Known rows, with every step that occurs:
putu/boko/tomi: [ -4 -24  29  34  29 -18   1   8  21 -16 -11   3   5 -13  17 -21  -3   4
 -26  -4  -4  -6 -30  -9 -11   9   2   5 -21   0   5   7  33  21  -5]
nira/nobevez/rudo/lizup: [  0  28  -3 -10  11 -28 -27   7 -27   8  -1  -8  18 -28  27  20  21  32
 -10 -21   0 -12  28  15  -1   0  23   6 -37  13  18  24  -9 -25   8]
boko/putu/lizup/fadanum/vuli: [-20 -15  27  21  20   2  24  20  23 -26 -10  -6   3  -3  -5 -10  -7  12
 -22  16  -1 -30 -20 -30   8   3  21 -24 -18  19  -6 -24  30   9 -39]
tomi/boko/putu/lizup: [ -7  -8  29  53  19 -24  23   3  22  -7 -11  -1   5   5   5 -28  -2  -1
 -32  -5   4 -16 -35 -26  10   2  12  -4 -13  23   6  10  41  23 -18]
boko/putu/lizup/tomi: [ -6  -4  27  39  17 -19   9  -6  26  -2  -6  -3  -1   4   2 -23  -1  -2
 -34  10  -3 -17 -33 -10  12   0  26   7 -17  24  23   3  37   9 -23]
nuzuf/rudo: [ -9   1  30   5   6 -23   0   9  -2   3 -13  -6   1  12  14  14  -4   6
   2  -4  -5 -20   7   5  -3 -20  16   6 -17   8   3   8  -1  -6  -1]
tomi/lizup/putu: [  9  18  23  26   5  -1   9   7  18   5  -8 -10  -1   1  12 -28  -8   1
 -31   9   9  -7   0  -1  16   4  16   2  -1  17  17   1  25   2 -19]
nobevez/rudo/lizup: [  5   8  -1   6   9 -16 -21   3 -17   1  -3 -12  24 -17  17   4  18  11
 -11 -19  -4 -21  22  23   7   6  19   0 -34  11  18  26  -2 -24  10]
tomi/boko: [ -6   1  11  22  14 -11  12   7  12  -2 -13  -3   6  -8  10 -16  -1  12
 -11  -5   5   6  -1  -4  -4  -2   5  15  -9   6   0  10  21   7   4]
tomi/boko/putu: [ -8  -4  19  35  21 -15  16   6  16  -6 -20  -3   4  -2  11 -27   2   3
 -19  -5   4   1 -21 -27  -3   6   9  11 -13  14  -4   4  29  13  -8]
boko/putu: [ -9  -8  21  16  14 -17   9   5   8  -6 -14  -5   1  -4  15 -10   2   1
 -11   1   3  -6  -8 -18  -3   2  21   5 -17   6  -2   0  21   5 -13]
nuzuf/rudo/lizup/fadanum/vuli/nira: [-24  26  27  -8  18  12 -15  43   6 -12 -14  -4   9  -8   3   8  -8  27
   5   1 -15 -28 -11 -18   2 -11  19 -13 -36  15 -11 -14 -10 -26  -8]
vuli/nira/nobevez/rudo: [-14  42   1 -14  25 -18  -6  33 -31   6  -8   0  20 -44  42  30  11  41
  -8 -10  14   9  15  -8 -22 -18  30  15 -28  -7  -4  23 -13  -8   2]
putu/boko/tomi/lizup/fadanum/vuli/nira/pelu: [-23  17  22  25  54  24  14  59  19 -31 -12  15  11 -28  21 -55 -21  20
 -44  15   9  -4 -58 -49 -15  -1  -2 -15 -21   0 -17 -21  26  16 -22]
povu/lizup/fadanum/vuli/nira/nobevez/rudo/nuzuf: [-11  60  10 -16  30   3   0  45 -29  -1  -9 -15  12 -49  43  25  17  55
 -21   7  -8 -15  18 -13  -4   7  27  -6 -39   1   0   4 -10 -15 -26]
putu/boko: [ -6 -18  20  26  13 -12   8   5  14 -10 -11  -2   5 -10  17  -7   4  11
 -10  -3  -1   3  -2 -15  -6  -6  14   3 -17  -1   3  11  24   8  -2]
boko/tomi/lizup/rudo/nobevez: [  6  -3  27  10  11  -2  -9   9   3   6  -7 -22   1  -7  -6 -24 -25  -6
 -33  -7  -5 -57 -12  14   3  -1   4  -9 -16  25   6   0  14  17 -22]
tomi/boko/putu/lizup/fadanum/vuli: [-17 -11  25  41  27   3  29  20  32 -26 -15  -4   6  -4  -8 -27  -7  13
 -30   9   1 -22 -33 -38   7   7   9 -17 -13  28  -7 -21  40  16 -37]
nira/nobevez/rudo: [ -6  21  -1 -11  16 -26  -6  12 -29   6  -5  -6  16 -30  32  28  14  34
  -8 -11   9   0  31  10 -15 -13  23  13 -25   3   8  20  -6 -10  -2]
fadanum/vuli/nira/nobevez/rudo: [-23  49  -4 -21  29  -5  -1  61 -25   4 -13   4  28 -52  38  29   6  53
  -2  -3  13  15  15 -23 -28 -16  23  12 -28  -6 -16  10 -16 -11   3]
nobevez/nira/vuli: [-16  13   2 -11  15  -7  -7   5   3  -6 -12   2   5  -8  28  15  -4   2
  -2  -5  32  -1   2 -34 -10 -11  -1   9 -24 -32 -16  -9  -1   6  25]
fadanum/lizup/putu/boko: [  1 -13  27  32  14  -2  11 -28  35   3   2 -14   4  -1   7 -16  17   5
  -1   2  -2  11  -3 -23   2   3  17  -1 -16  20  19  -1  29   4 -20]
nobevez/nira: [ -6  -3   4  -2  12  -7  -5  -2   6 -10  -9  -3   1  -5  26   3  -9  16
  -1  -4  20  -1   6 -19  -6 -10   5  13 -14 -25  -4   1   6   8  13]
tomi/lizup/fadanum/vuli/nira: [-19  23  16   1  24  35  15  52  18 -17  -8   1   9 -28  11 -16 -22  29
 -25  25  12  -9  -9 -18   0  -3  14 -12 -14   5 -17 -19  11  -3 -23]
putu/lizup: [ -7  -7  24  20   4 -21  12   2  10  -2  -1  -2   2  -1   9   0  -5   8
 -17   1   5 -18  -3   5   8 -10  19  -6 -13   5   8  13  22   8  -9]
povu/lizup/tomi: [ -4  20  17  14  12 -15  -7  -1  17   3   3  -8  -2  -9   6 -12  -9  15
 -31  22   1   0   2  19  13  11  26  16 -17   7  25   7  19   0  -4]
putu/boko/tomi/lizup/rudo: [  6  -6  44  46  21   3   0  11  21  -8 -10  -6   6  -6  14 -38 -17   2
 -47  -3   0 -39 -34  -3   3  18   4 -14 -17  23   5   1  40  25 -25]
povu/lizup/rudo/nuzuf: [  8  28  37  12  -4  -8   2  -5 -11  16 -10 -29  -6  -1  27  -4   8  11
 -15  -3 -18 -39  13  10  17  19  25  -8 -25  11   7   9  12  -4 -19]
boko/tomi: [ -6  -8  23  11  21 -16  -2   9  12  -8  -8   2   4 -13  14 -13  -9   6
 -18   2   0  -8 -15  10  -9   8   5  12 -17  -2   2   5  20  12  -2]
vuli/nira/nobevez/rudo/nuzuf: [ -2  48   5 -10  22 -16  -2  26 -41  18 -16  -8  13 -39  57  26  29  37
  -4 -18  -7  -4  15  -9 -18 -13  23  18 -35  -3   3  30 -11 -19  -3]
nira/pelu: [-14  13   4  -5  14 -15   8  10 -11  -2  -9   0   2  -6  22 -18   3   8
   1  -2  10  10   2 -11 -12 -19  15  10 -13 -12  -7   4   4  -7  10]
tomi/lizup: [  0   5  17  15   7  -3   9  13  11   0  -1  -3   3  -7  15 -19 -13   7
 -29   9  11 -12   7  11   9  -2  12  -1 -10   7   7   7  18   2  -8]
vuli/nira/nobevez/rudo/lizup/fadanum: [-10  36   0 -18  24  -5 -26  17 -26  -7  -2  -7  16 -41  26  23  18  42
 -11 -13   3 -15  13   2  -4  -4  32  -2 -42  10   5  12 -12 -26  -8]
nuzuf/rudo/lizup/fadanum/vuli/nira/pelu: [-30  41  18 -16  26   8 -11  47 -10 -11 -15   1   9  -5  12 -10  -3  24
   7  -3  -9 -18 -21 -35  -6 -22  18 -11 -34   6 -17 -18 -18 -30   0]

Rows:
[ 10  -2  31  45  23 -18 -20  -4  30  -9 -13  -8   2  -4   7 -39  10  -3
 -30 -15 -16 -11 -40 -16  11  24   8   0 -25  20  27   5  37   6  -5]
rudo/lizup/putu/boko/tomi
[ 10  26   7  23  17 -28 -23   0 -11   6 -11 -15  16 -22  26   2  32  26
 -18 -27  -7  -3   8 -16   4   5  27   3 -33  25  34  20  11 -16  -5]
nira/nobevez/rudo/lizup/putu/boko
[  2  63   4  -2  20 -18 -26  21 -22  14 -11 -10  16 -36  33  11  24  34
 -10 -21   2   4   4 -15   0  -3  34  10 -31  13  17  22  -9 -22   1]
vuli/nira/nobevez/rudo/lizup/putu
[  4  -9  33  44  27 -16   1   2  29 -10 -17  -5   1  -7  15 -30   3   0
 -28  -4  -6   0 -37 -21  -5  14   7   7 -12  10  16   0  40  21 -15]
lizup/putu/boko/tomi
[ -4  19  23  47  27 -19   3   1  28  -1 -10  -7   0  -4   5 -40  -5   6
 -49  15  -1   0 -29 -12  15  22  19  18 -16  24  23   4  37  16 -16]
povu/lizup/tomi/boko/putu
[ -6  -3  30   2   4  -9 -20  -5   2 -11  -7 -13  -1  13   0   8   2   8
  -1  -6 -17 -44   6  15  15  -6  19 -12 -32  25  11  -3   0 -25 -12]
nuzuf/rudo/lizup/fadanum
[ -4  -7  12  -2   6   1 -14  -9   9 -16  -2 -13   0  -6  -1  -6   6  11
  -7   0  -7 -25  10  14  13   9  20  -8 -28  14   9  -5  12 -20  -9]
rudo/lizup/fadanum
[-11  14  -5  -9  19 -10  -1   2 -10  -8  -9   3   2  -1  34 -15  -5  14
   1  -9  25  10  -4 -34 -15 -22   4  14 -14 -32 -10  -2  -2   3  20]
nobevez/nira/pelu
[-15   0   5 -29   8   6 -17 -29   0  14   2 -27   6  -5   2  23   1  -3
  21 -16  20 -35  17 -33  -8 -21   2  -8 -35  -6 -15 -18 -17   2   6]
fadanum/lizup/rudo/nobevez/nira/vuli
[ -9 -12  31  33  13 -26  17   1  14  -6  -7  -3   1   4   9 -11  -1  -3
 -25   1   2 -22 -21 -18  10  -3  24 -11 -17  13   6   6  31  15 -22]
boko/putu/lizup
[ -3  10  21  -6  -4 -17 -12  -1  -9  11  -4 -33  -2  -7  -7   8 -13   7
 -11  -4  -6 -43  20   9  10  -5  30 -11 -19  11   5   7  -1   9 -14]
povu/lizup/rudo/nobevez
[ -4   2  35  18  -3  -8   9  -4   4   4  -5 -14   1   4   4   1  -5   9
 -12  -6   2 -38  -4   5   8  -5  26 -15 -14  17  -1   5  22   8 -19]
putu/lizup/rudo
[-23  33   7  -8  23  -7   8  30 -13   0 -12   7   6 -19  32 -16  -1  16
   1  -1  16  20 -15 -29 -19 -25  21  13 -15 -21 -18   7  -3  -5  13]
vuli/nira/pelu
[ -5  -3  42  33   5 -14  13  -4   7   0 -11 -15   1   8   6 -10  -4  -1
 -20  -7  -1 -45 -23 -18  10   2  31 -20 -17  25  -3  -2  31  15 -33]
boko/putu/lizup/rudo
[-16   3  31  32  47  28  10  55  35 -32 -11  10  12 -31  12 -38 -26  22
 -49  20   4 -15 -49 -33  -9  12  -1 -15 -22   9 -11 -17  33  22 -30]
putu/boko/tomi/lizup/fadanum/vuli/nira
[ -3  54  -1  27  42 -18 -24  21  -7  10 -16   0  22 -36  26 -18  22  32
 -35 -18  -1   3 -33 -25  -3   7  24  27 -40  32  21  20  10 -14  -2]
vuli/nira/nobevez/rudo/lizup/tomi/boko/putu
[  3  16   4  29  14  -7 -18  -6  25   4  -9  -4   6  -5  -1 -36   7  10
 -21  -6  -9  -2 -17  10  12  12   7  26 -22  29  26  10  24 -17  11]
rudo/lizup/tomi/boko
[ 18   2  18  48  29 -20 -26  -1   7  -7 -12 -12  21 -14  16 -27  20   0
 -36 -25 -16 -21 -24  -3   6  26  11  -3 -32  24  35  18  27   0  -6]
nobevez/rudo/lizup/putu/boko/tomi
[-22  37  14 -17  19 -14  -2  30  -8   6  -9   5   1 -34  32  17   0  39
   0   1  14  20  -1 -20 -19 -19  26  19 -20 -11 -11   9  -3  -2   3]
vuli/nira/nobevez
[-25  38  -3 -24  32  11   0  51 -22 -12 -11  -1  22 -51  28  31   5  56
  -4   4  10   1  16 -18 -25 -13  26   2 -29  -1 -17  -7 -12 -15 -17]
lizup/fadanum/vuli/nira/nobevez/rudo
[  9  42   1   1   9 -26 -26   1 -20  14  -7 -16  14 -22  24  10  27  27
 -12 -21  -2  -6  22   3   7   5  29   9 -29  22  28  17  -2 -25  -3]
nira/nobevez/rudo/lizup/putu
[ 10   4  28  49  12  -1  12   7  28  -2 -11  -8   1   0  14 -36  -3   0
 -38   4   4  -3 -15 -20  14   4  15  -6  -5  20  22   3  38  12 -22]
tomi/lizup/putu/boko
[  8  12  28   7  -4   1   6  -6 -12  14 -20 -25  -5  -1  28  -3  16   9
   5 -14 -19 -35  11   5   1   5  17   2 -22  13  -1   5  13 -13 -15]
lizup/rudo/nuzuf
[ -8  -3  27  -2   2   8   5 -26   9  12   7 -20   7  -3   4   3   5  12
  14   0   2 -19  18   7   0   2  20  -6 -21  19  -5  -6   8  -9 -17]
fadanum/lizup/rudo
[  0 -12  20  35  14 -15   1 -14   8  -1 -20 -24  -1  11  -2 -18 -12  -2
 -21 -29   7 -54 -33 -52   7 -15   6 -12 -16  16  -2   0  22  36 -18]
tomi/boko/putu/lizup/rudo/nobevez/nira
[ -4   0  40  53  12 -13  19  -2  16  -1 -17 -12   3  10   1 -27  -2   1
 -27 -12   1 -38 -35 -27  10   7  18 -14 -13  33  -3   1  41  23 -30]
tomi/boko/putu/lizup/rudo
[-33  50  17 -23  27   5   1  50   3 -12  -2  -2   2 -41  18  18 -13  56
 -17  25  12   7   3 -25  -5   1  31  -4 -23  -6 -15 -17  -4   2 -19]
povu/lizup/fadanum/vuli/nira/nobevez
[ 14   7   4  10  10 -14   5   2 -28   9 -15 -18  14 -15  39   8  29  10
  -5 -18 -15 -24  27  17  -2   1  13   9 -28   5  15  28   3 -19  -4]
nobevez/rudo/nuzuf
[ -2  -9  23   6  -6 -17   0  -5  -5  10  -7 -28  -1   1 -12   8  -8   1
  -5 -15  -7 -55   4   3   9 -23  25 -16 -16  21   4   8  10   9 -20]
putu/lizup/rudo/nobevez
[ -5   3  13  42  28 -10   8  -1  27  -2 -18  -2   2  -3   4 -39   3   3
 -28   3  -2   5 -32 -19  -1   8  12  28 -12  26  14  -1  37   5 -11]
lizup/tomi/boko/putu
[  3   0  27  24  20  -7   2  16  19  -5  -2   3   5  -9  15 -32 -21   0
 -45  10   7 -20 -19  16   4  12  -1   1 -15   8   8   5  27  15 -11]
boko/tomi/lizup
[-34  26  28   3  32   0  19  45  13 -18 -10   3   3 -29  14   6  -6  39
 -19  15   9 -10 -32 -53  -7 -10  31 -14 -24  12 -18 -21  16   9 -39]
boko/putu/lizup/fadanum/vuli/nira/nobevez
[-12  45   0 -20  30  12   6  43 -31  -1 -19 -12  15 -48  44  27  24  52
   0  -3 -10 -11  15 -19 -19  -7  21   4 -37   4  -9   0 -11 -26 -21]
lizup/fadanum/vuli/nira/nobevez/rudo/nuzuf
[ -2   5  17  46  17 -14  10  -5  31   1  -5   1   3  -1  -1 -28  -4   9
 -34   4   1  -6 -27   4  11  -4   8  18  -9  24  24  12  39  10  -7]
putu/lizup/tomi/boko
[ -7  -4  11   4  14   2   0 -29  28  10  12  -9   6  -7   1 -10   8  12
  -2  16   0   7   7  15   0  -1  16  20 -21  20  21   0  17 -15  -7]
fadanum/lizup/tomi
[-15  42  11  -4  47  14  -2  61  -8 -16  -4   6  23 -52  28  -2 -15  46
 -47  12  13 -17 -14  -8 -16   5   9  -6 -30  10  -7  -8   3   4 -29]
boko/tomi/lizup/fadanum/vuli/nira/nobevez/rudo
[ -9   1  23   2   9  -6   2  -2   9 -17   4 -14  -6 -10   4   2 -10  16
 -24  21   3 -18  15  15  15  13  28 -12 -17   1   7  -5  15   5 -22]
povu/lizup/fadanum
